Known rows, with every step that occurs:
B/N/A/G/F: [-29  -5   1  10 -14  14 -22 -11  -1  18  15  -1  -1 -25 -10  16 -17  15
   9   1   9   1   0  -5  -7  17  -7 -25   6   9 -27  -6 -21  17   1  -4
  19   1  19   7 -17  17  -4  10  -8 -10  20   8  -8  -2]
N/A/G/F: [-24   4  -9   4 -16   3 -21 -10  -3  14  14  -7   3 -13  -6  16 -16  10
   1  -3   7   5   0   3  -4  16  -2 -16   6   8 -19  -6 -14  11   0  -3
  10  -1  13   2  -8  16  -5  11  -3  -3   6   7  -1  -5]
Q/N/B: [-21  -7   5  -2  -9  -7   5   0  -1 -18  -5   5   4 -11  -1   1 -11   2
  12  -3  -6  -8   9   3   9  -2   2  -7   2 -16  -7   0  -1   5 -17  -1
  10 -14   3  10  -1  -4   7  -2  14   8   7  12   5   4]
B/N/Q: [ -9   7   6  16   2   7   7   5  -1  13  21   5  -3 -13  -3  11  -4  10
  16   2   4  -4 -12  -5  -1   2   0 -19  -2   3  -1  -1   2   7   2   6
   4   4   2   2  -6   6   6   6 -11   4  16   4  -8   6]
G/F/Q/N/A/Y: [-32   5   7  13 -20   8  -9 -10  -3 -12  32  -4  12 -25  -8   6 -26  20
   8  -6  -8  13  -9 -10  13  15  13 -29  -2  14 -21  17  -5  12 -13  -7
   9   1   6   6  -9  24   2  14   4   2  14  -4   3 -17]
A/G/F/Q/Y: [-24   1   1   2 -17  17  -7 -19   2   9  14  -2   8  -6  -5   2 -23   6
  -2  -8   4  13   6  -2  -2   2  12 -17   3  -1 -15   3   2  17   4 -14
  -1   7   4   8   4  12   0   8 -13  -6  20   8  -2  -7]
G/F/Q: [-12  -2  10  -1 -12  20  -9  -5  -7   6  19  -6   6  -3   0   2  -7  17
   9  -5  -7  13 -12   0   5  -1   9 -11   7   2 -12   8   8  11   2  11
   1   2  -5   7  -3   7   1  20  -1  -2   1   0  -5   3]
Y/A: [ -8  10   3  -3   1   2   5  -1   0   1   0  -3  -2  -9 -12   2  -3   2
  -7  12  -8   1  -6   3  -8  -4   4  -9   2  14   5   4  -5   0   1  -9
   5   3   5  -2  -3  12  -3  10   9   8 -14  -6  -1  -3]
A/G/F/Q/N: [-38   1   5  12 -18   6 -20 -10  -2   3   5  -5   8 -13  -6   5 -23  15
   2 -11  -1   5   0  11   5   0   3 -25   3  -6 -18   3   3   7  -3  -2
   0  -7  -1  10 -13  24   8  21   2 -10  25   7   1   7]
Y/A/N/Q/F/G: [-47  20  -5   4 -10   7   3  -2  -4 -14  17   6  12 -16  -8   8 -27   5
   0   7   7  -2 -37   9   1 -17   6 -29   8  13 -10  -2  -1   8   5 -22
  -8   0   2  -4 -14  36  11  13   0  18  21   5 -14   8]
Y/Q/F: [-16   4   0   5  -3   3   6  -2   7  -9  -7  -1  -1  -1   0  10  -3   1
   1   3   6  -2 -10   9  -8 -10  16  -2  -4  -9  -8  -3   4   3  -2   1
  -8  -8   0   4  -5   9  15  14   8  -1   4  -7  11  -2]
N/A/G: [-13   7  -9   8  -7  -6  -7  -9   0  13   3  -4  -3 -12  -5  14 -12   6
   1  -2   7   1   0   5  -3   9  -7 -13  -1  10 -10  -5  -4   5   1 -10
   9   2  13  -7  -9  11  -3  -6  -3   4   6  11   3  -9]
B/N: [ -6  -6  10   7   3  10   2  -1   1   0   8   8  -4 -15  -3  -1  -1   6
  10   2   2  -5   4  -6  -2   1  -5  -8   1  -2  -4   2  -5   4   2  -2
  10   3   5   8  -9   3  -1   3  -5  -7  15   4  -4   1]
N/A: [ -2   8   0   0  -1  -2  -1  -2  -6   8  13  -4  -2 -12   1   9  -6   7
   7   2   0   2  -7  -4   1   9   3  -3   0   6  -6   5  -3   5  -2  -1
  11   4   8  -9  -5   2  -3   0   6   6  -6  -1  -2 -11]
G/F/Q/N/B: [-36  -9  17  -5 -20  14  -6  -4  -9 -14  16  -3  11 -16   1   4 -21  15
  18  -7 -13   5  -4   1  11  -4  10 -19  11 -14 -19   9   4  17 -14   8
  10 -10   0  19  -2   4   7  17  13   6   9  10   1  10]
Y/Q/F/G: [-25   3  -2   4  -8   3  -2   1   2 -10  -3  -5   3 -11  -1   7 -13  -1
   5   5  14  -2 -24  10  -8 -13  13  -9   3   2  -6 -10   2   9   4 -10
 -12  -3  -1   3  -9  13  18   6   5   3   8  -5   4   9]
B/N/Q/F: [-20   6   0  23   2  12   8   8  -1   1  13  14  -2 -18  -4   6  -5   9
  16  -1   6  -7 -13   3  -2  -2   6 -19  -3  -2 -14   1  -3   7  -3   7
   0   2   8   6  -8  20  15  14  -7   0  27   8  -5   6]
A/G: [-12   6  -9   6  -5  -4  -6  -7   2   5  -9  -2   1  -2  -5   6  -8   2
  -5  -2   7  -4   4   9  -5   2  -7 -11  -4  -2  -1  -9  -3  -1   4  -7
  -2   0   3  -2  -5   9  -1   0 -11  -5  10  12   5   2]
N/A/Y/Q/F/G: [-33  14  -7  14 -16  -4   3  -7   3 -20  18  -1   8 -23  -8  15 -26   8
   3   7  13   6 -28  -1  -4   3  15 -20  -3  20  -7  -5 -10  12  -3 -16
  -4  -2  11  -3  -8  17  10  -2  -4  10   8   2   9 -15]
G/F/Q/N: [-26  -4  15   4 -13  13 -14  -4  -5  -5  14  -3   8 -10  -2   0 -14  14
  11  -8  -8   5  -4   2  11  -3  11 -14   5  -4 -20  13   4   7  -5   4
   2  -4  -5   9  -8  18   8  22  11  -7  13  -5  -2   8]
Y/Q/N/A/G: [-34  16   6  15  -8 -14  -6 -12   6   4   4 -10   0 -19  -7  23 -20   8
   9   5  13  -3  -2  11  -4   2   7 -16  -4  -4 -16  -3   4   0  -2  -8
   8 -12  11  -9 -19  13   9  -6  14   0   9  -8  16  -8]
A/G/F: [-21  -2  -9   2 -13   5 -20  -7   1   6  -6  -3   3   0  -6   9 -11   3
  -6  -4   7   2   7   6  -7   8  -4 -11   6  -2  -9 -11 -10   9   1  -4
   1  -5   3  10  -3  13  -2  12  -9  -8  12  10  -1   7]

Rows:
[-32  13  -6  11  -3  -4   5   2   0 -16  15  12  10   0   9   8 -12   6
   2  -4  10  -6 -21   5   5 -12   5 -17  -1 -10 -15   3   0   0   0   0
 -13  -7   3   1  -9  24  14  15  -7   6  26   7  -1   0] => A/N/Q/F
[-29  23   7   1  -2  -3  10  -2   1  -6  20   0   8  -5  -6  14 -12   9
  -1   9  -2   1 -24   4  -2 -12   5 -20   4   7  -3   4   3  -1   6  -9
  -3  -5  -1  -5  -6  22  -2  11  -2  17   7  -4  -4  -1] => Y/A/N/Q
[-25   9   3 -11  -5   0  10 -15   9 -17   9   9   9  -8  -5  -2 -15  -2
 -11  11  -2   3   6 -11  -3  -9  12  -9   3   1  -4  13  -6   3   5 -32
   3   2   8  -2   3   9  -7   0   2   7  11  -6  -6 -19] => Q/Y/A/N
[-40  10  19 -13 -17  21   3 -19   2 -11  30   2  14  -9  -5   0 -25  12
  -2   5  -6  18 -11 -11  -2  -9  20 -17  11   5 -13  20   0  16  10 -23
   0   3   5   7  -1  17  -8  19   1   7  16  -6  -8 -17] => G/F/Q/Y/A/N
[-14  -3   9  -7 -10  21   1 -10   1   2  20   0   6  -3   0  -5 -14   8
   2  -6  -2  17   3 -12   6   0  19  -4   6  -2 -13  10   3  14   4  -9
  -1   7   1   8   8   4  -1  13  -3  -1   6  -4  -4 -10] => G/F/Q/Y
[-19  17   9   7   3  11  23  -6   4  15  26  10  -3 -26 -17   7 -10   3
   9  10   4  -2   1 -13  -6  -5  12 -19  -1  14   0   8  -6  13   3 -17
  10  10   8   2   3  16   0   2   0  10  12  -7 -12  -9] => B/N/Q/Y/A
[-20   4  14   9  -2  -8   2  -2   9  -5  -3  -5   0  -6   0  12  -5   1
   3   4   6  -2  -1   6  -1 -10  12  -1  -2 -14  -4   1   6  -2  -3   1
  -2 -16  -4   2  -9   2  12   2  16  -2   2 -17  15  -1] => Y/Q/N
[-29   8  -9  12 -15  -2   4  -3   5 -26   2   1  10 -14 -10   7 -17   1
  -5   5  10   6 -19   2  -6  -5  12 -14  -5  14   3  -8  -6  12  -5 -16
 -12  -4   0   5  -3  16  14   1  -7   3  12  -1   9  -2] => A/Y/Q/F/G
[-22   8  12 -12 -12  23   6 -11   0   4  22  -2   5 -15 -12  -1 -16   8
  -2   5 -11  15  -1  -8   1  -3  24 -10   9  11  -6  16   0  18   4 -17
   2   8   2   6   8  15  -5  20   8   9   1 -10  -7 -10] => G/F/Q/Y/A
[-19  13   4   5  -2  -3   4   1  -1 -10  22   4  10   6   7  11 -10   7
   5  -1   4   2 -21  -1   2  -7  -2 -17   0  -6  -8   0   6  -3   4   0
  -7  -6  -5  -5  -5  10   3   4 -10   6  18   0  -4   1] => A/N/Q
[ -8  -1   8   8   1  10   0  -2  -2   7  21   3  -6 -22  -4   8  -8  15
  20   6  -1  -4  -3 -12  -1  10   0 -14   4  11 -18   8  -7   8   1  -3
  19   7  15  -3 -12   6  -4   0   0  -1  11   0  -6 -11] => B/N/A
[-11   3   1  14  -6   3   4  -5  -1  -9  29   6   2 -29 -10   8 -10  16
  11   6   0   3  -1 -21   0  17  -3 -22  -6  22 -11   7 -15  10  -8 -10
  16   6  19   2  -7   9  -6  -7 -13  -1  16   4   0 -22] => B/N/A/Y
[-18   8  15   9  -8   4   3  -4  -7   1  23  -5   3 -21   3   7 -19  19
  15  -4  -7   3 -11  -2  13   0   9 -19  -2   5 -20  21  16   4  -2  -3
  10   4   5  -8 -17  14   8   5  13   5   7  -3   4  -8] => F/Q/N/A
[-22  11 -11  14  -5   1   0   6  -7  -2  12   6   5 -11  -1   5 -17   1
   7  -4  11  -5 -25   9   4  -7   6 -14   4  10  -4  -9   0   9  -1  -7
 -10   5   1  -3  -6  23  20   6  -4  11  13   7 -11  13] => N/Q/F/G
[-35  13   7   2 -20  19 -10 -13  -4  14   9  -9   6 -15 -15   9 -22  17
  -5   3  -7  10 -12  12  -8  -1   5 -30   7  15 -10   6   3  16   6  -7
   2   2   1   4  -5  26  -2  27   0   3   6   5  -2   8] => Y/A/G/F/Q
[-29   8  -2  12  -9 -13 -10  -9   2   8   1   0   2 -21  -5  11 -17   9
   0  -4   9  -6   8   8   4   7  -4 -19  -5  -2 -19   2  -5  -2  -7 -15
  11  -5  15  -6 -16  19   5  -3   9  -1  12   7   5  -6] => Q/N/A/G
[-22   9  -4  17  -7  -5   8  -6   9 -26  -4   3   6  -8  -6   7  -4   0
  -8   4   6   6  -7   0 -10  -4  13 -10 -12   0  -2   1  -8   5  -8  -5
 -12 -10   4   6   3  12  10   9  -4  -3   9   1  20 -12] => A/Y/Q/F
[-27   6  -2  20  -6  12   1   6  -6   2  19  12   2 -27  -5   6 -18   9
  18   0  11  -9 -24   2   1  -8   3 -21   3  12 -12 -10  -5  15   3  -8
  -1   8   6   3 -13  25  21   7  -8   3  29  10 -13  14] => B/N/Q/F/G
[-25  10   7  -8  -4   1   2  -7   2 -15   8   3   8  -5  -5   5  -8   4
  -5  12  -5   0 -10   0  -7  -9   1 -14   5   3  -3   7  -4  -1   4 -14
   2  -5   5  -1  -9  14  -9   8   3   7   6  -3  -2  -6] => Y/A/N
[-12  15   3  14  -9  -5  11  -9   7  -9  21  -8   3 -14  -6  20 -10  11
   1   9   2  11 -13  -8  -5   8  10 -13  -8  15  -4   2  -6   6  -3  -6
   5  -5   7  -5  -1   0  -2 -10  -2   8  -4 -11  17 -21] => N/A/Y/Q
[-10  11   2 -10   1   2  16  -9   5   2   3   4   0 -13 -13  -5  -7  -7
 -10  10  -1   3  14 -10  -3  -3  14  -1   1   8   6   8  -5   5   2 -23
   2   6   8  -3   8   4  -4  -1  10  10  -6  -7  -3 -15] => Q/Y/A
[-31   6  -7   1 -12   7 -17 -11   3  11  -6  -6   4 -12 -19  10 -13   3
 -13   6  -1   1  -1  10 -13   4  -1 -19   7  11  -5  -7 -16   9  -1 -12
   4  -4   7   8  -4  25  -6  17   0   2   2   7  -6   7] => Y/A/G/F
[-30  -3  16   1 -10  -7   9  -5   5 -17  -1  -4   3 -13   0  13 -10   4
  16   4   0  -5  -2   9   2 -10  11  -6   0 -21  -5  -3   4   3 -13   5
   5 -21  -2  10  -1  -9  10  -2  17   9   5  -1  17   6] => Y/Q/N/B
[-28  10   2   0 -19  13  -5 -20   0  17  26  -5   5 -16  -6  10 -28  14
   5  -6   4  15   0  -8   3  11  14 -19   4   8 -23   8   2  20   4 -14
  10  11  11  -1   1  14  -4  11  -6   4  12   5  -5 -21] => N/A/G/F/Q/Y
[-11  10   2  10  -7  -3   8  -9  10 -17   7  -6   5  -3  -8  13  -5   2
  -6   6   3   9  -7  -4 -10  -2  12  -9 -11   4   7  -2  -3   3  -4  -5
  -9  -9  -4   4   4  -3   2  -3  -8   2   3  -9  18 -14] => A/Y/Q
[-32   6  -8  -5 -12   7  -6 -19   8   7   2   0   5 -14 -20   3 -18  -3
 -20   4   5   6  20  -3 -12   4   8 -14   4   8  -5  -3 -19  15   1 -27
   2   0  11   7   6  22  -7  11   1   1   4   1  -6  -6] => Q/Y/A/G/F
